Known rows, with every way that one mark hangs from another:
fita(tamisis(vufata(tatadak))): [-0.36 -2.14 -2.25 -0.95 -1.78 -0.10 -0.10  0.59  0.70  1.17  1.48  0.42
 -0.73 -1.44  1.69 -0.84 -0.86  1.82 -0.87  2.13  2.38 -1.49 -5.86]
vufata(tamisis): [ 0.95 -1.56  1.29 -1.23 -0.31 -0.78  0.59  1.01  3.37 -0.32  1.09  0.75
 -0.40 -2.38  1.33  0.94  0.11  0.57 -0.47 -2.73 -0.78 -2.60 -1.34]
tamisis(vufata(tatadak(fita seneru(gadular)))): [ 0.78 -2.72 -0.95 -1.76 -1.75 -1.18 -2.12 -0.51  2.65  1.35 -1.71 -0.10
  1.17 -1.32 -0.03 -1.42 -1.37  1.87  0.57  0.20  2.76 -1.31  1.04]
fita(tamisis(vufata(tatadak(seneru)))): [-1.12 -2.55 -2.12 -1.52 -1.43 -1.26 -2.20  0.48  1.39  1.35 -0.39  0.13
 -0.55  0.50  1.93 -1.50 -0.33  2.18 -0.45  1.58  3.34 -1.56 -5.27]
tamisis(vufata): [ 0.51 -1.97 -1.76 -0.25 -0.69 -0.01  0.82  0.71  1.43  1.71  0.73  1.45
 -0.78 -2.72  0.84  1.74 -1.27  1.08  0.90  1.78  2.17 -1.13 -2.79]
seneru(gadular(fita(tamisis) vufata)): [ 2.02 -0.35 -1.69 -0.21 -1.45 -1.12 -0.48  0.03  2.43  1.46  1.15 -0.16
  0.79 -2.43  0.64  3.18 -0.61  0.28 -2.16  4.49  0.81 -4.38 -4.90]
gadular(fita(tamisis) seneru vufata(tatadak)): [-1.91 -0.20 -0.87 -0.54 -1.92 -0.24 -2.68 -0.04  0.37  0.62  4.57 -0.50
  0.32 -3.24  1.38  2.62  0.35  1.45 -2.24  7.60 -0.19 -3.59 -8.38]
fita(tamisis(vufata(tatadak(ruti seneru)))): [ 0.25 -2.50 -2.32 -1.85 -2.12 -2.11 -2.55  0.34  0.98  1.79 -0.42  0.77
 -0.22  2.27  0.65 -1.75 -0.15  2.21 -0.03  0.30  3.36 -0.92 -4.94]
gadular(fita(tamisis) seneru vufata): [-1.53  0.45 -1.28 -0.35 -0.97 -0.85 -2.05 -0.01  1.43  1.26  3.34  0.12
  0.07 -2.81  0.95  3.33  0.40  0.31 -1.45  7.24  0.04 -3.59 -8.11]
tamisis(vufata(tatadak(seneru))): [-0.70 -3.01 -0.88 -1.02 -1.43 -0.68 -1.93  0.38  1.25  1.08 -0.04  0.52
 -0.31 -1.19  1.58  0.39 -0.68  2.67  0.50  1.25  2.83 -0.76 -2.46]
tatadak(fita ruti): [ 0.22 -1.26 -0.34 -1.31 -1.04 -2.83  0.15 -0.10  1.49  0.16 -0.05  2.28
  0.35  0.66 -1.72  0.45 -0.16  0.05  0.15  0.02  0.19  1.21  1.38]
seneru(gadular(vufata)): [ 2.83 -1.01  0.48 -0.45 -1.68  1.18  0.59  0.49  2.54  0.45  1.43  1.43
  0.69 -4.23  0.01  4.32 -0.85  0.87 -0.71  3.15  0.80 -3.29 -0.37]
gadular(seneru vufata): [-0.70 -0.23  0.90 -0.64 -1.07  1.23 -0.81  0.50  1.57  0.10  3.58  1.57
 -0.01 -4.76  0.11  4.14  0.09  0.88  0.17  5.94  0.05 -2.33 -3.29]
vufata(tatadak): [-0.19 -2.12  0.51 -0.79 -1.51 -0.04  0.24  0.55 -0.04  0.13  2.49  0.29
 -0.32 -2.64  1.00  0.34 -0.03  1.93 -1.76  1.20  0.57 -0.29 -1.22]
fita(tamisis(vufata(tatadak(seneru(gadular))))): [ 1.53 -2.42 -2.17 -1.87 -2.07 -0.63 -1.89  0.28  1.87  2.17 -0.90 -1.27
  0.43 -0.55  1.40 -2.71 -0.74  2.00 -0.73 -0.02  3.91 -2.95 -3.97]
vufata(tamisis tatadak(ruti)): [ 2.03 -2.07  1.57 -1.88 -2.10 -1.04 -0.35  0.86  1.96 -0.28  2.23  1.17
  0.08 -1.07  0.52 -0.07  0.25  1.68 -0.89 -3.91 -0.78 -2.27 -1.34]
vufata(tatadak(fita ruti)): [ 0.04 -1.94  0.15 -1.49 -1.98 -2.24 -0.47 -0.21  0.66 -0.46  1.13  1.63
  0.61  0.26 -1.23 -0.20 -0.08  1.12 -0.68  0.24  0.02  1.13  1.08]
tatadak(fita(tamisis) ruti): [-0.16 -0.83 -1.36 -1.71 -0.96 -3.44 -0.04 -0.02  1.55  0.31 -0.64  1.72
  0.26  2.22 -1.30 -1.25  0.26 -0.46 -0.91  0.20  0.68  0.56 -1.39]
gadular(fita): [-0.41 -1.14 -1.10  0.19 -0.33 -2.07  0.01  0.21  0.94  1.32  1.38 -0.18
 -0.11 -2.04  0.86  2.14 -0.16  0.65 -1.51  1.71  0.36 -0.87 -2.95]
vufata(tamisis tatadak): [ 0.63 -2.20  1.76 -1.45 -1.35 -0.12  0.00  0.91  2.20 -0.85  2.27  0.50
 -0.26 -2.78  1.76  0.29  0.15  1.67 -1.35 -2.54 -0.83 -2.67 -1.47]
tatadak(fita(tamisis) ruti seneru(gadular)): [ 1.51 -1.03 -1.14 -2.83 -1.12 -3.93 -2.00 -0.36  2.97  1.13 -2.93  0.27
  1.32  3.42 -1.54 -3.09  0.30 -0.25 -0.72 -2.05  2.10 -0.70  0.60]
vufata(tamisis(fita) tatadak): [-0.37 -2.38  1.10 -0.45 -0.88 -1.70  0.89  0.39  1.08 -1.61  1.00 -0.64
 -0.72 -3.54  1.51  0.39 -0.39  2.82 -2.32  0.61 -0.44 -3.06 -1.10]
tozab(ruti): [-1.71 -1.94 -1.64  1.49  0.42 -0.45 -0.03  0.10  1.21 -0.57  1.64  0.93
  0.06 -2.63  0.82  0.48 -0.09  0.69 -2.22  0.16  0.46 -0.61 -0.30]
gadular(seneru vufata(tatadak)): [-1.10 -0.87  1.21 -0.81 -2.15  1.86 -1.44  0.39  0.52 -0.45  5.04  0.96
  0.11 -5.06  0.67  3.31  0.15  2.05 -0.63  6.33 -0.12 -2.40 -3.75]

Rows:
[ 0.50 -2.23  1.29 -1.32 -2.51 -0.79 -2.88  0.22  1.33 -0.65  1.08  2.21
  0.28 -0.12  0.31  3.57  0.29  2.44 -0.30  3.31  1.41 -0.86 -0.81]  gadular(vufata(tatadak(ruti seneru)))
[-0.14 -1.92  2.74 -1.21 -1.65 -0.31 -1.08  0.06  4.07 -2.79  1.37  2.55
  0.60 -2.86  0.95  3.39 -0.37  1.15 -0.40  1.44 -2.15 -2.95 -0.05]  gadular(vufata(tamisis tatadak(fita)))
[-0.21  0.00  1.22 -0.51 -0.77 -0.30 -2.03  0.32  3.61  0.11  3.69  0.74
  0.29 -4.84  1.27  4.64  0.13  0.66 -0.08  3.34 -1.80 -5.27 -5.91]  gadular(fita seneru vufata(tamisis))
[-0.44 -2.08  1.92 -1.50 -1.00 -1.51 -0.38  0.09  3.14 -1.62  0.89  0.94
  0.34 -1.88  0.83 -0.32  0.02  0.95 -0.86 -2.17 -1.59 -1.79  0.58]  vufata(tamisis tatadak(fita))
[-0.97 -2.36  1.51 -0.86 -1.83  0.02 -2.55  0.34  1.56 -1.17  1.04  1.50
 -0.03 -1.65  1.54  3.75  0.12  2.46 -0.71  4.22  1.24 -1.38 -1.23]  gadular(vufata(tatadak(seneru)))
[-0.83 -2.36  0.56 -2.17 -1.65 -3.25 -2.64 -0.38  1.23 -0.41 -0.72  1.33
  0.60  2.00 -0.80 -0.97  0.44  1.60 -0.46 -0.37  0.89  1.28  1.95]  vufata(tatadak(fita ruti seneru))
[-0.60 -1.71 -2.73 -1.93 -0.83 -3.89 -2.24 -0.27  2.80  1.43 -2.86  2.11
  0.11  3.61 -0.66 -1.64 -0.42  0.37  1.22  0.39  2.88  0.16 -2.59]  tatadak(fita(tamisis(vufata)) ruti seneru)
[-0.26 -2.29  1.97  0.06 -1.44 -0.51  0.13  0.25  1.97 -2.90  1.54  0.92
 -0.50 -4.84  1.46  4.54 -0.71  3.01 -1.73  4.38 -0.98 -4.17 -1.58]  gadular(vufata(tamisis(fita) tatadak))
[-0.96 -2.83 -1.77  0.64 -1.40 -0.98  1.03  0.01 -0.83  0.22  0.71 -0.26
 -0.93 -3.87  1.00  1.20 -1.74  3.44 -0.92  5.24  2.47 -1.40 -2.74]  tamisis(fita vufata(tatadak))
[ 3.23 -1.53 -0.23 -2.16 -1.51 -1.87 -1.32  0.35  1.97  1.93 -1.13  0.18
  0.80  0.41 -1.06 -0.58  0.11  1.01 -0.25 -2.36  2.43 -1.02  1.33]  tatadak(ruti seneru(gadular))
[ 1.96 -1.45  2.28 -1.97 -0.83 -1.47 -2.15 -0.11  6.30 -1.23 -2.15  1.68
  1.51 -1.65  0.05  2.76 -0.31  0.34  0.41 -0.82 -0.32 -4.27  2.24]  tatadak(fita seneru(gadular(vufata(tamisis))))
[ 1.59 -2.34  0.44 -1.88 -1.89 -0.49 -1.59  0.38  1.26  1.09  0.06 -1.21
  0.78 -1.75  0.67 -1.07  0.00  2.27 -1.62 -1.02  2.24 -1.60  0.69]  vufata(tatadak(seneru(gadular)))
[ 0.56 -1.58 -1.62 -1.49 -1.54 -2.73 -2.64 -0.20  1.16  2.01 -0.21 -2.61
  0.90  0.17  1.44 -1.96  0.22  1.55 -3.19  0.06  2.09 -2.82 -3.92]  vufata(tatadak(seneru(gadular(fita(tamisis)))))
[ 0.43 -2.39 -1.31 -1.08 -2.26 -1.62 -0.53 -0.27  1.02  0.79  0.61  2.14
  0.35 -0.41 -0.85 -0.04 -1.28  1.56  0.94  0.98  1.20  0.58 -0.77]  tamisis(vufata(tatadak(fita ruti)))
[-0.06 -2.73  1.34 -1.45 -1.33 -3.62 -1.81  0.23  1.56 -1.08 -1.01 -0.26
 -0.30  0.12  0.61 -0.08  0.28  3.19 -1.57 -1.08  0.71 -2.21 -0.28]  vufata(tamisis(fita) tatadak(ruti seneru))
[-1.22  0.04 -0.10  0.20 -0.90 -0.26 -1.84  0.10  1.40  1.07  3.89  0.57
  0.21 -4.45  0.57  5.11 -0.05  0.76 -0.70  6.99 -0.27 -3.01 -5.37]  gadular(fita seneru vufata)
[ 4.09 -1.61  0.84 -1.14 -3.37  0.78 -0.36  0.26  1.24  0.22  2.64  1.38
  1.07 -2.75 -0.74  3.30 -0.71  1.96 -0.99  2.33  0.63 -2.73 -0.13]  seneru(gadular(vufata(tatadak(ruti))))
[ 2.49 -0.75 -0.59  0.13 -1.53 -0.34 -0.35 -0.11  2.31  1.12  1.43  0.25
  1.01 -4.10  0.33  5.19 -0.99  0.74 -1.37  4.24  0.38 -3.71 -2.13]  seneru(gadular(fita vufata))
[-0.45 -1.49 -0.94 -2.01 -1.97 -2.91 -0.69 -0.29  0.59 -0.21  0.69  1.25
  0.46  1.93 -0.84 -2.22  0.21  0.69 -1.68  0.58  0.53  0.75 -1.56]  vufata(tatadak(fita(tamisis) ruti))
[ 1.43 -1.67  1.17 -1.03 -2.49  0.47 -0.26 -0.46  2.44 -1.05  1.24  1.24
  1.49 -3.69 -0.46  2.67 -0.99  1.20 -0.92  3.85  0.10 -2.24  1.70]  seneru(gadular(vufata(tatadak(fita))))
[-1.83 -2.92 -0.90 -1.31 -1.19 -1.97 -2.37 -0.38  2.09  0.36 -1.41  1.11
  0.25 -0.27  0.66 -0.28 -0.91  2.03  0.96  1.59  2.00  0.37 -0.47]  tamisis(vufata(tatadak(fita seneru)))
[ 2.77 -1.33  1.31 -0.07 -1.08 -0.46  1.08  0.29  3.56 -1.35 -0.09  0.25
  0.18 -5.18  0.43  4.36 -1.13  1.69 -1.17  2.70 -0.09 -5.82 -0.04]  seneru(gadular(vufata(tamisis(fita))))
[ 0.28 -0.28  2.26 -1.19 -0.92  1.01 -1.30  0.83  3.78 -0.70  3.42  1.69
 -0.04 -4.95  0.96  3.76  0.27  0.66  0.44  2.51 -1.40 -4.72 -3.80]  gadular(seneru vufata(tamisis))
[ 0.20 -1.14 -0.97 -2.31 -0.47 -3.05 -1.55 -0.29  3.10  0.75 -2.93 -0.57
  1.04  1.48 -0.36 -2.62  0.21 -0.22 -1.30 -0.68  2.03 -1.14  0.20]  tatadak(fita(tamisis) seneru(gadular))
[ 1.10 -0.71 -1.41 -0.86 -1.09 -2.13 -2.58 -0.27  3.01  1.32 -0.94 -0.64
  0.91 -0.31  0.96  2.69 -0.08  0.70 -1.81  3.61  1.82 -4.44 -4.37]  tatadak(seneru(gadular(fita(tamisis) vufata)))
[ 2.10 -1.01 -4.01 -0.38 -1.09 -1.59  0.04  0.11  1.90  3.57  0.02 -1.21
  0.29 -1.85  1.00 -0.24 -1.48  0.47 -1.03  1.41  2.65 -3.79 -6.32]  seneru(gadular(fita(tamisis(vufata))))
[-2.58 -0.38  0.37 -1.56 -1.88 -0.14 -2.09 -0.31  1.56 -1.02  3.15  1.00
  0.54 -2.53 -0.02  0.90  0.33  0.74 -1.16  6.87 -0.59 -2.17 -4.34]  gadular(seneru vufata(tatadak(fita(tamisis))))
[-0.38 -3.04 -1.83 -0.43 -1.75 -2.75 -1.50 -0.15 -0.06  0.69 -1.16  0.11
 -0.56 -0.15  0.13  0.12 -1.14  3.86  0.07  3.26  3.67 -0.62 -2.00]  tamisis(fita vufata(tatadak(ruti seneru)))
[ 0.42 -0.90 -0.15 -1.74 -1.10 -1.95 -2.17 -0.50  4.23 -0.18 -2.48  0.97
  1.24  0.33 -0.36  0.97 -0.13 -0.07 -0.67  3.08  1.59 -2.56 -0.35]  tatadak(fita(tamisis) seneru(gadular(vufata)))
[ 1.18 -2.12 -2.69 -1.30 -2.50 -0.98 -0.45  0.48  0.32  1.61  1.50  1.16
 -0.40  0.29  0.48 -0.99 -0.73  1.90 -0.36  1.09  2.51 -1.10 -5.74]  fita(tamisis(vufata(tatadak(ruti))))
[-0.92 -0.44  1.63 -0.11 -0.53 -0.44 -0.35  0.46  2.59 -1.59  2.16  0.64
 -0.51 -5.87  0.60  4.20 -0.20  1.85 -0.54  5.59 -0.96 -4.93 -3.25]  gadular(seneru vufata(tamisis(fita)))
[-1.85 -1.56 -0.50 -1.58 -1.30 -2.07 -0.31 -0.07  0.95 -0.68  0.66  0.40
  0.13  0.09  0.41 -1.95  0.17  0.62 -2.05  1.69  0.37  0.05 -1.74]  vufata(tatadak(fita(tamisis)))
[ 2.42 -0.76 -2.23 -1.71 -1.33 -4.02 -2.41 -0.08  1.72  2.94 -1.35 -1.14
  0.99  2.34 -0.25 -1.45  0.32  0.46 -1.79 -1.41  2.35 -2.19 -3.46]  tatadak(ruti seneru(gadular(fita(tamisis))))
[ 2.51 -1.93 -0.70 -1.53 -2.33 -2.85 -2.79 -0.24  0.77  2.24  0.18 -1.44
  1.34  0.32 -0.20 -0.32  0.03  2.08 -1.80 -1.14  1.80 -1.68 -1.17]  vufata(tatadak(ruti seneru(gadular(fita))))
[-0.41 -2.85 -1.09 -1.76 -1.89 -2.66 -2.75 -0.39  1.88  0.70 -1.31  1.93
  0.44  1.56 -0.62 -0.56 -0.74  2.03  1.27  0.25  2.26  0.80 -0.11]  tamisis(vufata(tatadak(fita ruti seneru)))
[ 1.41 -2.31  2.09 -2.81 -1.45 -2.01 -2.15 -0.10  4.58 -0.69 -1.37 -0.51
  1.43 -0.90  0.52 -2.08  0.04  1.25 -0.78 -4.44 -0.15 -2.98  2.52]  vufata(tamisis tatadak(fita seneru(gadular)))
